Known rows, with every way that one mark hangs from another:
rosevu{gobemor{danu gatem{koler{sesi}}}}: [-31.5   2.5 -19.0  -5.5  -3.3  -3.6  -0.6   0.1 -16.0  -0.6   8.8 -20.9
  -4.2 -18.4  14.8  38.1  13.8  17.9  25.1  -3.1 -16.3 -16.5  20.1]
koler{gatem{gobemor} sesi}: [-18.8   5.4 -30.8 -11.0  -5.8  23.6  -6.8 -12.1 -25.7  -4.4 -11.8  -4.4
 -22.6 -11.7  -5.3  42.3   7.4   4.3  54.5 -35.8   8.7 -21.0  -2.7]
dipe{sesi{koler{gatem}}}: [  3.3 -26.4 -42.4   4.6 -14.9   7.3 -31.3   7.0 -23.3   5.5 -16.3  -0.2
 -48.7 -16.7   3.3  22.4  16.4  16.2  33.9 -50.7 -18.7 -29.2  35.3]
koler{sesi}: [ -6.0 -26.5 -43.0   2.4  -8.8  16.2  -2.8   2.0 -20.2 -17.7 -33.7  11.5
 -41.3 -20.8  -0.4  46.4   6.9  31.0  28.1 -37.3  27.7 -19.6 -17.2]
rosevu{gobemor{danu gatem{koler}}}: [-20.5   8.4 -26.5  -6.8   5.1 -16.7  -5.7   4.5 -20.2   5.3  26.8 -27.6
  -9.8 -17.3  21.2  21.6  18.2  -1.9  31.2  -9.4 -21.1  -7.3  26.9]
sesi{koler}: [ 10.0 -21.7 -51.3   1.1   0.1   8.6 -15.9  14.2 -23.4 -26.1 -11.9  -1.2
 -53.0 -22.8   4.8  15.6  18.6  14.2  24.2 -51.3   6.8 -25.1  21.0]
gobemor{danu rosevu}: [  9.0  -8.4 -53.0 -12.4  21.8   1.7   8.4  18.9 -12.1  -8.7  12.4  -3.7
 -27.3 -29.8  24.9  48.2  14.2  13.2  26.8 -20.1 -10.2  13.1  11.4]
danu{dipe{sesi}}: [ -1.1 -24.6 -42.8   0.3   1.4  -2.1 -10.1   1.4 -20.9 -31.0 -21.2  25.0
 -57.3 -17.1  10.8  24.6   3.9  42.7  26.6 -64.3  -9.0 -27.5  -3.3]
dipe{sesi{koler{gatem{gobemor}}}}: [ -7.4  -4.4 -35.9  -1.5  -8.3  19.0 -28.0  -2.3 -23.8  -9.1  -4.3 -12.5
 -43.0 -13.8   8.0  20.9  20.9   1.4  41.6 -49.1 -24.6 -37.6  54.3]
sesi{koler{gatem{gobemor{danu rosevu}}}}: [  5.7  19.3 -42.5 -25.1  22.7  16.1  -1.0  10.0 -17.6  -6.2  40.1 -28.7
 -13.9 -24.2  20.9  32.3  21.4 -15.5  43.6 -24.5 -39.6  -0.5  60.1]
lefu{koler{gatem}}: [  2.7 -19.3 -41.1  -8.2 -11.3  -0.9 -25.4   8.5 -26.8  33.4  -3.1  -9.1
 -26.9 -15.1   8.2  22.5  10.9 -14.5  43.4 -58.4  25.9 -16.8  18.0]
rosevu{gobemor{gatem}}: [-15.6  -3.7 -36.6   3.7  -3.1 -10.4   0.9  -2.2 -22.1 -17.7  -2.9  -7.6
 -27.1 -12.7  -0.6  19.7  13.5   2.0  44.1 -36.4   9.4  -3.3 -15.1]
gobemor{danu gatem}: [ -3.2 -21.2 -44.9   4.5 -10.0  -1.3 -11.0   4.5 -19.2   9.0   7.0 -10.7
 -25.5 -24.3  -0.8  42.0   7.6  11.9  38.9 -17.8   7.8 -15.5  -1.2]
koro{rosevu}: [ 19.5 -20.4 -45.4  -2.5  18.5   5.1  -8.8  17.3 -15.6  -1.4 -31.7   2.1
 -39.4 -20.7   5.9  31.5   7.9  10.0  39.4 -49.8   9.6 -12.8  11.9]
sesi{koler{gatem{gobemor}}}: [ -1.2   8.8 -39.8 -13.9   3.0  17.1 -19.5  -0.6 -28.3 -12.4  10.9 -17.5
 -34.8 -13.8   1.2  13.6  19.0 -13.7  48.4 -47.9  -7.8 -22.4  38.4]
lefu{koler koro}: [ -0.3 -22.8 -56.4  -4.0 -10.4  -9.8 -23.9  19.4 -23.9  13.7 -15.5   9.8
 -34.0 -18.4  28.5  12.2  18.7  -1.3  25.3 -72.3  63.1 -36.9  38.1]
dipe{sesi}: [ -3.7 -33.7 -47.6  10.4 -10.0   4.9 -16.9   6.4 -20.3  -9.8 -29.8  12.9
 -56.3 -19.4  12.8  33.9  13.7  30.4  26.3 -42.7   4.8 -24.5   8.1]
danu{dipe{sesi{koler{gatem}}}}: [  6.0 -18.4 -38.1  -4.1  -3.5   2.2 -25.2   3.9 -24.4 -14.5  -7.1  10.8
 -50.4 -13.4   3.4  14.0   6.9  28.6  32.5 -73.2 -30.9 -33.6  24.8]
gobemor{danu{dipe} gatem rosevu}: [  5.8   2.3 -42.8 -13.9  19.3 -14.1   9.3   9.7 -10.0 -11.4  29.4   1.4
 -15.4 -25.3   6.4  44.7  -1.4  20.7  36.1 -43.5 -20.0   3.2   3.1]
gatem{gobemor{danu rosevu} koler{sesi}}: [-19.5  24.6 -30.1 -25.2  27.3  13.9  12.4   8.0  -8.9 -12.9  24.0 -18.3
  -9.2 -28.1  36.2  54.6  17.5  11.0  20.1  -9.6 -23.3  -8.4  59.4]
lefu{koler{gatem} koro}: [ -2.3 -14.0 -50.5  -7.7 -15.9 -14.4 -32.8  14.9 -28.9  42.0  -3.8  -0.1
 -21.7 -12.1  16.9  12.8  14.4 -15.4  42.5 -73.2  49.0 -27.8  35.4]
koro{rosevu{gobemor{danu gatem}}}: [  3.9  -6.9 -30.0  -5.5  17.1  -4.1   0.0   9.9 -12.4  -0.6  -4.3 -22.1
  -7.0 -18.8   9.9  27.6  12.6   6.1  42.7 -15.2 -17.0  -8.6  14.6]
danu{dipe}: [  2.5 -12.7 -48.1 -11.4  11.6  -2.9  -2.2   3.1 -25.8 -29.1  -9.3  17.6
 -48.9 -17.8   4.6  19.9   0.8  23.9  30.5 -64.7   7.0 -11.1 -20.6]
gatem{koler}: [ -5.9  -7.9 -42.5  -5.1   5.8  -7.9 -15.8  11.4 -23.1   3.3  -4.0  -4.9
 -41.4 -19.2  17.0  25.2  14.4   2.6  26.3 -44.4   8.3 -12.7  25.1]
lefu{koler{gatem sesi} koro}: [-10.6 -21.0 -42.7  -7.5 -24.9   2.3 -28.0   8.2 -25.9  37.6 -24.3   7.9
 -16.8 -12.6  12.3  29.8  10.2   3.2  38.5 -64.0  56.1 -40.1  28.2]

Rows:
[-24.6  11.3 -29.3 -12.4   4.5  17.1  -3.8  -3.0 -20.4 -18.8  -6.3  -8.2
 -29.8 -17.8  17.0  36.9  14.0   8.7  29.5 -34.2   7.4 -30.7  37.1]
gatem{gobemor koler{sesi}}
[  9.8  -8.9 -36.8 -14.6  31.1   5.6   5.5  14.2 -17.4 -14.4 -10.5 -16.2
 -18.6 -21.6  25.2  22.5  17.7  11.3  33.0 -11.6 -25.0  -2.4  14.1]
koro{rosevu{gobemor{danu}}}
[-18.1 -10.6 -27.9  -3.9   1.1  -7.6  -1.8  -6.0 -18.6 -25.0   9.3   3.2
 -25.3 -15.4  15.5  20.3   7.9  38.6  29.5 -28.8 -36.7 -22.0   0.9]
rosevu{gobemor{danu{dipe{sesi}} gatem}}
[  8.2 -25.0 -43.1  -0.7   1.9   4.4 -16.5  10.0 -20.8 -44.4 -17.1  18.0
 -59.7 -20.2  10.7  12.3  11.4  42.6  15.4 -70.6 -21.8 -42.5  29.2]
danu{dipe{sesi{koler}}}
[ -2.7  21.8 -41.5 -25.7  23.1  10.5   4.8   2.8 -17.2   5.8  39.1 -22.1
 -10.0 -21.2  18.3  44.2  13.6 -14.8  51.6 -18.4 -25.8  12.8  25.8]
koler{gatem{gobemor{danu rosevu}}}
[-13.3   5.4 -30.0  -7.1   3.5  -7.0   4.7  13.2  -2.9  17.2  17.6 -14.0
  -4.2 -27.3  16.2  67.4   7.6  18.9  25.2 -16.2 -14.9  -7.5  41.0]
gobemor{danu gatem{koler{sesi}} rosevu}
[ -2.4  -7.3 -36.0 -14.0  13.6  22.1 -11.0   1.0 -21.1 -48.6   9.4  -1.2
 -45.5 -23.7  26.7   8.6  17.4  36.8  17.3 -39.3 -47.1 -50.8  58.5]
gatem{gobemor{danu{dipe{sesi{koler}}}}}
[-23.6   7.3 -27.6 -16.9   9.3  21.6  -3.1  -1.0 -19.0 -14.4   7.9 -18.5
 -17.9 -24.2  26.5  40.5  16.4  17.1  23.0  -6.4 -11.3 -30.8  45.0]
gatem{gobemor{danu} koler{sesi}}
[-10.8  -8.2 -34.7  -0.5  -4.4 -12.6 -18.5  10.5 -18.5  22.2  18.0 -21.5
 -18.6 -22.9  11.6  37.8  10.0   3.5  30.3 -18.6  -3.9 -18.2  33.9]
gobemor{danu gatem{koler}}
[ -2.2  13.2 -39.1  -9.4  10.4  11.0 -11.9   7.0 -13.0 -10.3  12.9 -10.7
 -34.7 -17.7  17.3  32.2  22.4  -2.6  43.2 -51.9 -34.6 -15.9  71.1]
dipe{sesi{koler{gatem{gobemor{rosevu}}}}}
[-11.1  16.3 -33.7 -24.4  16.2  21.7  10.5  -2.1 -14.6  -0.6  20.5 -15.4
  -4.6 -20.9  13.9  58.3  11.2   4.0  45.2 -12.2 -21.0   4.1  19.5]
koler{gatem{gobemor{danu rosevu}} sesi}
[ -9.1   3.9 -40.0 -18.6   5.0  17.2 -11.9  -5.8 -29.1   4.9  22.1 -22.4
 -19.2 -17.3   9.6  32.6  13.4  -8.5  51.5 -13.1 -17.2 -10.1  12.9]
koler{gatem{gobemor{danu}}}
[ -5.0 -24.1 -32.9  -7.9 -20.4  12.6 -19.7   3.6 -23.9  28.4 -22.3  -2.7
 -19.4 -14.5   1.9  37.2   7.2   5.0  38.4 -50.4  31.3 -27.3  11.1]
lefu{koler{gatem sesi}}
[-20.5  -9.4 -28.3   5.8 -16.9  -5.7 -13.9   2.5 -14.1  11.4 -12.8  -3.7
 -22.3 -17.4  -3.0  47.0   4.9  17.1  33.0 -42.0  17.7 -28.4  18.5]
gobemor{gatem{koler{sesi}}}
[  0.1  -9.5 -38.8  -3.8   8.2 -11.8   2.6   8.1  -5.5  -9.8  14.8   8.4
 -25.1 -24.7  14.2  47.8   1.3  39.5  29.2 -43.3 -34.6 -13.2  19.8]
gobemor{danu{dipe{sesi}} gatem rosevu}
[-12.2   1.4 -32.5 -11.7  11.2  -8.5   6.9  -4.7 -23.3 -27.6  19.6  -5.0
 -16.2 -16.1   7.5  15.1   5.4  19.1  35.4 -30.7 -20.5  -6.4 -19.9]
rosevu{gobemor{danu{dipe} gatem}}
[ -0.4  15.7 -35.0 -19.6  24.4 -26.3   2.1  14.5  -9.3   1.5  41.2  -9.1
 -10.3 -24.1  20.2  40.7   1.1   8.7  28.3 -44.2 -32.6   1.6  39.1]
gobemor{danu{dipe} gatem{koler} rosevu}
[ -4.5  25.0 -43.8 -21.1  19.4   5.7   2.7   0.7 -18.2   2.4  19.2 -12.9
 -19.5 -14.7  10.0  39.6  11.9 -21.0  58.0 -47.9  -9.7  14.7  18.5]
koler{gatem{gobemor{rosevu}}}
[-19.3  27.0 -31.8 -20.0  21.9  10.6  10.0   5.7  -9.3 -17.4   6.6  -7.7
 -19.6 -21.5  27.1  48.0  16.2   4.3  28.5 -39.5  -3.6  -7.7  50.9]
gatem{gobemor{rosevu} koler{sesi}}
[ -9.8  15.5 -30.4 -23.2   4.5  17.2   0.4   3.1 -14.1  14.4   5.9 -12.4
  -5.3 -16.5  19.5  42.6  13.5 -14.6  45.0 -48.4  14.2 -14.8  46.1]
lefu{koler{gatem{gobemor{rosevu}} sesi}}
[  0.6  23.2 -43.6 -30.1  40.5   7.4  19.3   4.8 -16.0 -38.8  36.5  -2.8
 -21.4 -25.4  27.9  32.8   8.9  12.0  32.6 -37.8 -32.9   0.0  21.6]
gatem{gobemor{danu{dipe} rosevu}}
[-12.2  20.6 -34.8 -20.0  11.8  18.1   9.1  -4.2 -14.6  -5.2   2.9  -5.0
 -13.6 -15.0   5.1  54.3   8.8  -1.2  53.3 -39.5  -2.6   3.2  13.4]
koler{gatem{gobemor{rosevu}} sesi}
[ -8.5  -1.8 -31.7 -12.2   6.6 -18.8 -13.1   6.8 -19.8   3.4  26.7  -8.5
 -20.4 -20.6  11.0  28.7   0.5  14.5  28.7 -41.4 -19.6 -21.2  25.1]
gobemor{danu{dipe} gatem{koler}}
[ 17.6 -15.5 -45.2 -13.4   1.1 -11.3 -32.8  23.4 -20.6  55.5 -21.4  -3.7
 -13.8 -12.2  19.3  15.8  12.2 -19.4  47.6 -77.8  40.3 -34.3  57.1]
lefu{koler{gatem} koro{rosevu}}
[-10.3 -25.8 -47.4  -3.0 -16.8   2.8 -18.2  15.2 -21.6   8.7 -32.6  14.4
 -27.4 -19.1  22.1  27.4  14.8  19.3  20.2 -63.6  69.8 -48.2  33.7]
lefu{koler{sesi} koro}
[ -0.7 -13.7 -40.9  -4.8   2.0  -7.2  -4.9   0.1 -21.8  -7.4  13.0   1.3
 -25.8 -21.8  -3.0  33.3  -1.8  24.3  35.6 -40.2  -7.2 -20.2 -10.1]
gobemor{danu{dipe} gatem}
[-14.0   6.6 -31.7  -1.3   0.4 -12.5   4.2  11.5  -3.4  10.5   2.4  -4.0
 -13.8 -21.9   7.0  61.5   5.4  12.1  31.3 -45.1   7.5  -7.7  33.1]
gobemor{gatem{koler{sesi}} rosevu}
[ -5.9   7.9 -38.0  -8.0  12.6 -20.4  -3.7  18.6  -6.6  21.6  32.9 -20.6
  -9.0 -27.1  22.8  48.7  11.2  -1.1  28.4 -22.6 -17.0   2.2  47.9]
gobemor{danu gatem{koler} rosevu}
[-10.9  -0.5 -31.4 -20.0   7.1  11.9 -14.3 -10.8 -26.1 -10.4  16.2  -3.1
 -29.6 -14.0  14.2  27.7   6.3  20.2  42.3 -34.2 -44.6 -26.2  17.5]
koler{gatem{gobemor{danu{dipe{sesi}}}}}
[-20.6 -12.7 -28.0   0.2 -13.4   0.0 -11.9   5.2 -14.7  17.2   1.3 -15.3
 -13.7 -23.3   6.1  53.4   6.5  24.3  26.7 -12.3   0.4 -28.2  25.7]
gobemor{danu gatem{koler{sesi}}}
[  8.0 -23.1 -37.2  -9.6  -0.6   4.3 -25.0   5.8 -23.7  -8.1   7.4   0.9
 -38.1 -19.8  12.6  19.7   8.6  33.1  25.9 -44.3 -52.3 -34.1  33.4]
gobemor{danu{dipe{sesi{koler{gatem}}}}}
[-32.3   6.1 -20.7   0.4  -7.6  -7.9  -0.5  -2.7 -16.9  -6.2  -6.3 -10.3
 -14.8 -12.4   7.5  33.2  11.6  11.6  32.1 -31.1   2.4 -15.4  13.3]
rosevu{gobemor{gatem{koler{sesi}}}}
[-16.7   8.1 -28.8 -20.6  16.7   3.1 -10.9  -1.2 -20.2 -25.2  16.8  -5.4
 -34.3 -19.9  38.0  21.4  13.2  25.7  17.9 -32.4 -46.9 -36.8  58.8]
gatem{gobemor{danu{dipe{sesi}}} koler}
[ -7.0  -0.5 -39.4 -20.9  23.7  -2.8  11.8   0.3 -27.1 -45.3  16.5   0.6
 -28.7 -19.7  23.4  11.2  10.8  24.5  25.6 -27.4 -27.6  -1.8 -18.9]
rosevu{gobemor{danu{dipe}}}
[-11.7  20.0 -33.5 -28.9  27.5   1.4  -4.3   1.5 -25.5 -22.0  32.6 -13.1
 -25.3 -20.5  29.8  18.2  11.1   8.4  24.7 -33.8 -31.2 -23.8  42.6]
gatem{gobemor{danu{dipe}} koler}
[ 16.7 -21.6 -49.2  -7.2   8.2  -8.3 -22.4  28.3 -16.9  26.6 -31.1   4.5
 -23.9 -19.0  27.4  11.5  16.3  -3.7  33.0 -74.3  53.3 -41.7  63.4]
lefu{koler koro{rosevu}}
[-13.9  -6.4 -36.3  -1.2   0.6  -5.0   2.2   0.6 -21.2  -8.2  13.0 -16.9
 -16.9 -19.1   7.7  24.9  15.1   7.7  38.3 -10.1  -8.7  -3.3  -8.9]
rosevu{gobemor{danu gatem}}
